Each row comes from the steps of one walk. Every step used is in the known rows, and no mark comes twice. Write the walk behind each row, first mark first.
In the rows, 128 means zero.
Known rows
vure binos: [135 127 140 146 143 181 171  76 174 131 130 188 124 200 205 140 102 148
 138 141]
binos vure: [125  95 104 148 136 133 147 107 132 129 146 203 113 164 153 153 108 139
 110 127]
koti kunisin: [104 100  96 161 124 171 144 102 163  97 154 186  94 181 137 115  79 140
 126 108]
koti kunisin bufo vure binos: [147 144 121 138 125 170 162  58 185 139 140 153 126 168 182 140 116 141
 126 122]
vure binos bufo kunisin koti: [132 125 109 136 116 125 137  91 152 108 151 206 114 166 123 150 100 141
 124  96]
bufo zeduk vure: [142 141 113 139 176 128 141  81 155 117 123 141 170 139 131 157  88 131
 100 146]
zeduk bufo kunisin: [145 122 132 113 151  99  97  74 166  83 118 194 108 176 153 175  80 146
 136  95]
zeduk binos: [142 137  95 123 131 157 146  80 169 108 120 185 116 176 182 124  61 152
 127 163]
koti kunisin bufo binos: [128 121  92 117 109 180 145  79 180 125 133 176 113 177 126 153  99 156
 126 104]
zeduk bufo binos: [135 127  98 113 143 151 140  70 171 112 102 163 148 183 165 190  79 155
 121 121]
koti bufo vure: [128 132  91 130 141 118 152  73 153 134 128 130 141 158 134 149 104 124
 109  93]
kunisin koti bufo zeduk vure: [139 156  96 156 171 123 150  64 162 114 123 130 189 135 109 141  90 127
 114 123]
bufo binos zeduk: [156 107 110 129 113 171 147 100 140 144 133 196 127 175 130 183  82 152
  84 110]
koti kunisin bufo zeduk binos vure: [142 134  84 141 123 147 132  79 164 123 137 182 126 140 149 142  93 147
 129 144]
kunisin koti: [110 112  97 158 104 124 163 100 143 123 145 200 110 173 119 125  89 141
  97 119]
kunisin bufo: [146 120 126 149 107 132 163  83 148  97 136 201 116 174 113 119 106 153
 117 112]
koti bufo: [122 127 104 165 145 142 170  74 156  97 123 171 147 192 125 118  94 136
 148  86]
binos bufo kunisin: [146 109 131 108 149 122 111 105 138  81 145 211 110 174 132 173  99 141
 137  88]
kunisin bufo vure binos: [152 144 129 130 129 159 165  58 177 146 132 156 131 170 186 148 119 142
 120 131]
zeduk bufo: [143 128 118 158 150 113 145  67 149  64 106 177 156 182 160 156  70 150
 119 123]

Write each row's walk
[159 144  82 146 147 152 152  69 157 124 134 150 183 138 109 155  80 134
  90 109]  kunisin koti bufo binos zeduk vure
[149 146 129 147 168 177 167  61 182 124 130 162 157 174 199 138  99 140
 132 149]  zeduk vure binos
[125 126 104 136 115  93 121  77 159 104 134 198 111 164 120 151  83 142
 115  95]  zeduk bufo kunisin koti
[152 153 134 145 171 173 161  58 184 134 122 150 165 166 192 150 102 140
 129 154]  bufo zeduk vure binos
[114 135  88 177 123 130 176  71 157 105 129 173 148 181 104 109  94 134
 140  79]  kunisin koti bufo
[122 116  72 136 129 149 149  83 158 146 134 179 136 161 137 166 112 140
 126 101]  kunisin koti bufo binos vure
[153 137  87 111 140 128 145  88 135 108 138 145 150 141 150 165  92 133
  99 129]  zeduk binos bufo vure
[152 159 126 154 158 180 160  51 193 122 131 148 164 160 175 137 104 141
 137 142]  koti kunisin bufo zeduk vure binos
[141 148 119 138 147 165 168  54 182 146 126 143 145 179 194 148 112 134
 136 116]  koti bufo vure binos
[165 137 114 159 111 160 165  69 153 149 142 173 149 162 142 157  97 139
  96 102]  kunisin koti bufo vure binos zeduk
[164 132  96 133 154 156 146  81 152 126 133 157 168 143 128 167  80 137
  82 127]  bufo binos zeduk vure
[141 131 136 144 124 125 147  85 149 122 122 175 134 161 109 153 105 150
 114 127]  kunisin bufo zeduk
[178 131 129 149 109 162 162  75 151 144 142 182 140 162 149 162 101 145
  89 114]  kunisin bufo vure binos zeduk
[138 134 104 136 128 124 134  83 156 105 151 193 131 154 121 147  98 137
 122 100]  zeduk vure binos bufo kunisin koti
[159 135 100 140 143 159 160  96 132  60 137 191 161 167 149 140  77 148
 135 135]  zeduk binos bufo
[172 138  98 136 144 155 147  73 154 119 134 159 172 137 115 162  86 140
  83 122]  kunisin bufo binos zeduk vure
[140 165  87 137 131 144 144  61 179 118 109 156 150 159 147 130  67 146
 141 146]  kunisin koti bufo zeduk binos
[150 156  96 130 119 157 135  66 183 109 120 167 129 154 147 127  71 154
 135 155]  koti kunisin bufo zeduk binos
[147 167 120 159 164 168 167  46 190 132 123 142 180 163 172 139 103 135
 138 137]  kunisin koti bufo zeduk vure binos
[124 100  90 118 135 154 141  99 149 151 136 189 117 164 158 181 110 145
 112 124]  bufo binos vure
[124 136 121 155 151 132 151  79 153 122 112 154 158 173 119 151  96 137
 136 107]  koti bufo zeduk
[152 122  93 146 106 167 156  84 148 140 132 184 147 171 108 169  84 147
  99  86]  kunisin koti bufo binos zeduk
[162 122 133 119 140 104  95  74 157  87 123 201 116 168 141 184  76 147
 122  89]  binos zeduk bufo kunisin
[144 149 103 121 136 149 136  77 172 123 110 167 131 163 170 143  66 151
 127 170]  bufo zeduk binos
[167 116 112 132  98 166 150  88 144 136 134 199 133 170 112 173  91 156
  88 103]  kunisin bufo binos zeduk
[163 141 122 156 168 175 175  83 140  71 143 174 189 166 162 148 105 141
 135 127]  zeduk vure binos bufo
[141 136 128 127 142 164 162  69 175 153 130 154 127 177 206 157 110 138
 118 137]  bufo vure binos
